Known rows, with every step that occurs:
soge > fuvim > fino > mipate > neru > zate: [ -8 -15   2  13   4  34 -29  10  15  38   2 -21  -7  19  15  12   2 -19
  -3  -4   7 -13 -10   1  -3  21  -5   0  -6]
fusi > mipate > neru: [ -2  -6   8   3  -6  28  -6  -2  -5  23   1 -10 -11  -3  -8   5  -4  -4
   7  -9   6  11  -4 -15  -4   0   5 -19  -5]
soge > fuvim > tutip: [  4 -16 -11  -2   1  22 -12  -2  13   3   3 -10  -2 -16  16   5   6  -1
  14   1  19  -3   1   1   7  12   4   0   9]
soge > fuvim > fino > mipate > neru: [  0  -3  12   3   4  35 -24   4  12  26   7 -26 -25  10   5   6  -2 -19
  15  -4   9  -2 -10 -19  -1   5   8 -12   3]
mipate > fino > fuvim > tutip > pifig: [  0 -14  14  25  -1  21 -10  16  21   3  -2 -19 -18   3  11  10   1   6
  23   5  14  -2 -13  -5  -2   9  13  17   2]
zuzur > tutip: [ -6  -6   2 -24   2 -15   3  15  -1   0   3   4  12  -5  11   2   0  -3
   3  -3  -1   5  -4  13  -6  13   1  20   2]
soge > fuvim: [  3  -1  -5  -3   3 -11 -15  -4  11  -9   2 -10   0  -1   5  -4   5  -8
   4  -1  10  -1   3   3  -5   4   0   6   1]
fuvim > fino > mipate > neru > zate: [-10 -15   5  15   2  40 -21  12   9  43   2 -16  -6  19  13  14   0 -14
  -6  -4   2 -13 -11  -1  -2  20  -5  -4  -6]
mago > vigov: [  4   0  14  -1  -1   9  10 -18  -7  12  10   0  27   6   5   4  -2 -10
   1  -1   4  -9   2  -1  16   6   3  -6  -6]
soge > fuvim > tutip > zuzur: [  2  -6  -4   7 -11  39  -9   6   6  14   5  -8   0  -8  15  10   7  -8
  22   1   3   8  -4  -1   2   0   2  -6   1]
fuvim > fino > mipate: [ -2  -9   3  -8   5  33  -5   5   9  13  11 -12 -22  16   4  -3  -9 -23
  13   7  -1   4 -12 -20  17 -10  15   0   8]
pifig > tutip: [ -3  -7  14  -1   7 -17  -2   1  -2 -16   3  -8  29 -19   7   8   7  -1
   2  -4   3  -4  -4  -3  16  -6   0  -6   7]
semos > tutip: [ 2  4 14 -9 13  3  9 -4 -7 -6  9  2 16 -7  7 11  3  3  1 -4  8 -1 -1 11
  2 29 -2 -8  6]
tutip > fuvim > fino > mipate > neru > vigov: [ -9 -13  17  16   8  52 -13  -1   5  39  10 -19   0  19  11  18   1 -15
  18  -3   1 -22 -19 -16   8  -5   8 -20  -4]
fusi > mipate > tutip > pifig: [  1 -11  24  11  -9  22   6  12   2  -8   2 -11  -7 -10  -2   0  -9  -8
  19   3   7  27 -11 -15   2  -2  11  11  -4]
fuvim > tutip > mipate: [  3  -4   4  -6  -8  57   2  -1  -4  15   5  -5  11 -20  12   5  -6  -6
  14   2   6  -5 -15  -3  24  -8  20 -14  14]
fuvim > tutip: [  2 -15  -7  -1  -1  31   1   1   4  10   1  -3   0 -17  11   8   1   6
  10   2  11  -2  -1  -3  11   8   5  -4   9]
soge > fuvim > fino: [ -5  -2 -12  -1   4   7 -14  -5  22 -11   6  -6 -18  15   4   3   1 -16
  12   5  11  -4  -2  -3   7  -9   6  18   4]
semos > tutip > fuvim: [  4  10  33  -8   1  -9  -3  -2   0  -1   1  -5  17 -13  12  20   3   1
   1  -2  11  -9   5  22   3  34  -4 -11   1]
rifof > mipate: [ -1  -9   3 -17   1  38  -2 -15  -4  10   2  -5  15  -1  -9  -7 -10 -26
   0  -1  -8  11  -1   0   1   3  11   4   1]
rifof > mipate > fino > fuvim > tutip: [  3 -24 -15 -10   5  51  -6   3  21  26   4 -19  -6  -2  11  11   7 -10
  17   0  16  -1 -10   3  -4  16  11   4  10]
neru > mipate > fino > fuvim > tutip > pifig: [ -3 -17  16  23   0  35 -12  12  17  14   3 -23  -8   7   9  10  -3   2
  26   6   9  -1 -20  -4   2   3  10  22   5]
rifof > mipate > fino: [ -5 -10   2 -13   3  44   1   0  12  17   9  -7   5  18 -18  -1  -3 -22
   7   3   2  14 -12   0 -11  -8  10   6  -1]
fusi > mipate > tutip > zuzur: [  2  -7   1  -6 -16  51  12  13  -6  17  10  -5   0  -7   3   7   3 -18
  20  -1  -4  34 -10  -9  -1 -12   1 -14  -4]
mipate > tutip: [  6  -6   2 -12  -2  20   8   9   3   6   4  -8   3 -15   7   4   7  -6
   8  -2  11  14  -8   3  -7   6  -7  -1   2]
zuzur > tutip > fuvim > fino > mipate: [ -4  -7  16 -21   0  17  -8  14  11  14   9 -14 -12   8  13   5  -8 -26
  15   7   1   0 -10  -6  13   4  13   5   7]
tutip > fuvim > fino > mipate > rifof: [ -5 -13  22 -21  -5  11   0  10  24  19  16  -4 -27  -8   1   3   1 -20
  13   3  10 -11  -6 -10  -8 -13   1 -14   1]
zuzur > tutip > fuvim: [ -3   1  23 -21  -9 -24  -7  14   4   3  -3  -4  14 -12  15  13   0  -5
   3   0   4  -6   3  24  -5  20  -3  12  -3]
zuzur > tutip > mipate: [ -4   2  10 -24  -4  20   3  10  -9   8   7   0  21 -10  11   0  -7 -14
   8  -2  -5   0 -16   9  11  -3  17   6   9]
tutip > mipate: [  1   8   9  -6  -7  33   1  -2  -8   6   5  -3  11  -7   3  -2  -6 -12
   5   0  -3  -3 -13  -2  16 -14  17 -10   7]

Rows:
[ -5  -2  27  -8  -3  25 -20  15   8  33   6 -22 -16   5  11  15  -4 -17
  15  -4   6  -3 -10  -7  -2  13   6  -6   1]	zuzur > tutip > fuvim > fino > mipate > neru
[  0  -9  -8   8  -9  47  -4  17  13  27   6 -13 -10   3  16  18  13  -4
  25   1   3   4 -13   2  -7   2   2  -6   2]	mipate > fino > fuvim > tutip > zuzur
[  4  -5   5  -6  -8  53  -5  18   9  18  15 -19 -13   3  14   6   5 -30
  28   2   0  24 -17 -11   0  -9   2  -6   2]	soge > fuvim > fino > mipate > tutip > zuzur
[ -3 -11  -8  -2   8  21 -10   6  18  29   8 -21  -4  22   4   6   8  -7
  11  -1   4  -4 -20   8 -13  -4  -2  10   5]	neru > mipate > fino > fuvim
[  7   1  23 -12 -12   5  -3   9   8   7  -3 -13   6 -21  12  15   6  -6
   7   0  14   2   0  14  -5  15  -8  -6  -2]	mipate > tutip > fuvim
[  2 -12  14  24  -3  13 -11  10  13  -2  -6 -18 -13  -8  15   8  -2   5
  19   3  10  -4  -8  -4   5  16  13  18   3]	fino > fuvim > tutip > pifig
[  0 -13  -5   0  -9  66  -6  10  11  33   7 -15  -3   3  10  14   8 -18
  24   0  -1  10 -13   2  -7   3   8  -3   3]	rifof > mipate > fino > fuvim > tutip > zuzur
[-10   0  11 -15  -6  -2  -7  10  16  -2   2  -2  -6   6  12  16  -3 -13
  11   6   8  -7  -2  14   6   4   4  21   2]	zuzur > tutip > fuvim > fino
[ -2  -1  24 -24   0  20  15   1   3   9  19   8   9 -28   3   5   4  -8
   7  -7  12 -10 -11   5  -6  -4   3 -23   7]	semos > tutip > mipate > rifof
[ -2  -7   7 -11 -11  31   1   4  17   4   5  -8 -13  -2   5  16  -3 -19
  18   7  15   8  -5   0  10  -6   6   5   2]	fusi > mipate > tutip > fuvim > fino
[  3  10  21 -12   4  34   8  -5 -13   1  12  -1  23 -12   9   6  -4  -8
   6  -3   3  -3 -15   6  18   8  16 -17  12]	semos > tutip > mipate
[ -4   2  16   8  -6   8  -2  10  -6  -3   7  -6  25 -10   9  13   8  -8
  12  -3  -9   8  -8  -4   9 -15  -2 -13  -1]	pifig > tutip > zuzur
[ -1 -18  16  17   0  38 -12   9  19   8  -1 -22  -9   2   6   8  -4  -8
  22   5  11   3 -14  -5  -1  11  18  21   3]	rifof > mipate > fino > fuvim > tutip > pifig
[ -2  -5  13 -15  -8  38  -5  -1  17   7   4 -13  -5  -2   4  15  -4 -27
  14   6  11   3  -5   7   7   2   5  11   3]	rifof > mipate > tutip > fuvim > fino
[ -1 -16 -12   3 -11  59   0  14  10  30   8 -11 -13   4  11  14   8  -8
  28   1   4  14 -13  -5  -2  -4   8 -11   1]	fusi > mipate > fino > fuvim > tutip > zuzur
[ -4 -17   7 -22   2  11  -2   7  27  14  20  -5 -30  -5   1  -4   3 -24
  16   1  12  -6  -7 -15  -9 -17   3  -8   4]	soge > fuvim > fino > mipate > rifof
[ -3  -4  17 -18  -8  17  10   3   8  14  13   7  -3 -21  -2  -2   1 -10
   6  -4   7 -11 -11  -1  -9 -22   4 -18   3]	tutip > mipate > rifof
[ -1 -10  20  25  -5  18  -5   9   7  -6  -4  -9  -7  -9   7   5  -7   8
  17   6   7   1  -5 -10   9   8  11  14   1]	fuvim > tutip > pifig
[ -4 -11  28 -25   1  13   5   7  20  17  21  -3 -18 -12   6   9   2 -18
  14   0  14 -10  -7  -4  -6   2   0 -16   4]	semos > tutip > fuvim > fino > mipate > rifof
[  7  -5  25 -22 -11  28  -4   0   5  15  -2 -17  16 -21   6  10   0 -22
   6   0   8   9   0  15  -4  17  -1  -3  -1]	rifof > mipate > tutip > fuvim
[  0  -2  24 -14   5  26  -6   4   8  11  12 -15 -11   7  11  10  -7 -22
  14   6   5  -3  -9  -6  19  11  12  -9   8]	semos > tutip > fuvim > fino > mipate
[  0 -16   6 -21  -6  32   5   6  16  24  11  -2  -9 -32  12   5   7  -7
  15  -5  15 -17 -12   1  -6 -10   7 -17  10]	fino > fuvim > tutip > mipate > rifof
[  9  -4  29 -18  -9  17  -6  14   7  17   2 -21   1 -17  15  10   2 -17
  10   2  10   6  -5   4   0  14  -2 -14   1]	fino > mipate > tutip > fuvim
[ -5   4  10   1  -7   5  -8   0  17  -1   0  -4 -13  10   4  16  -2 -11
  10   7   8 -10   0   6  10  -3   4  10   1]	tutip > fuvim > fino
[  2  -2  -3  -4   3  22  -7  12  18  19   6 -18  -9  15   7   6   9 -10
  12  -2   9  -7 -20   5  -9  -4  11   0   7]	tutip > mipate > fino > fuvim
[ -7  -1  20   0  -2  -5  -9   1  17 -12   2 -10   6  -3   9  21   1 -12
  11   5  10 -14  -3   3  20  -8   4   5   5]	pifig > tutip > fuvim > fino
[ -1   2  20  -6  -1  19   1   0  -9  -4   7  -9  34 -21   9   4  -1 -12
   6  -3  -1  -6 -16  -5  29 -19  17 -16  13]	pifig > tutip > mipate
[  6 -18 -15  -2   3  24  -7   3  13  16  -3 -14  -9 -13  22  11   8   5
  13  -2  14 -11  -3   4   3  20   5   0  11]	fino > fuvim > tutip
[ -2  -4  -3 -16   3  15  -6  19  16  17   8 -16  -2  13  13   7   9 -12
  14  -3   9  -6 -22  13 -10   3  12  10   8]	zuzur > tutip > mipate > fino > fuvim
[ -2 -15  15 -22  -1   6   6  10  12  21  15  -1 -18 -13  -1  -6   2 -15
   7  -2   6  -4  -7 -12 -13 -10  -1 -19   1]	fino > mipate > rifof
[ -9 -16  12 -16  -2  16   6  -4   8  28  16   2   4 -12  -6  -1   0  -7
   7  -3   0  -7 -10   2 -15 -22 -12  -4   0]	neru > mipate > rifof
[  1  -5   2  -6   7  13  -8  12  17  11   8 -22   5   6  11   9  12 -10
  12  -4  11 -10 -23   4   1  -7  11  -4  11]	pifig > tutip > mipate > fino > fuvim
[  1 -26 -20  -6   2  44  -2   8  19  25   5 -15 -16  -2  11  11   8  -1
  21   1  21   2 -10  -3   1   7  12  -2   9]	fusi > mipate > fino > fuvim > tutip
[ -4   4   7  -4  -2  38   4  11   9  15  12  -5   2  14  -8   3   0  -9
  11   4   6   3 -23  -2   1 -22  14  -7   5]	tutip > mipate > fino
[ -9  -8   2  -1   4  39   0   3   9  28  15 -10   8  25 -13   3  -2  -6
  11   5   1   8 -23   1  -7 -22  -2   7   1]	neru > mipate > fino
[ -3  -2  33   2   1  22 -22   8   8  24   5 -28  -8  -2   9  18   0 -16
  14  -5   9  -9 -12 -16   9   5   5 -20   3]	pifig > tutip > fuvim > fino > mipate > neru
[ -3  -7  23 -10   2  18 -10   7  11   7   9 -20  -3   2  12   8  -5 -24
  14   6   3  -5 -10 -13  25  -8  13  -9   9]	pifig > tutip > fuvim > fino > mipate
[-13 -17  18   4   8  44 -10   6   5  38  12 -18   7  16  16  19   1 -16
  20  -4   0 -19 -20  -9   6   2   8 -10  -4]	zuzur > tutip > fuvim > fino > mipate > neru > vigov
[  2 -19 -15  -3   4  31  -6  11  23  21   3 -16 -13  -2  16  13  12   5
  18   1  20  -7 -11   3  -4  13   6   1  10]	mipate > fino > fuvim > tutip
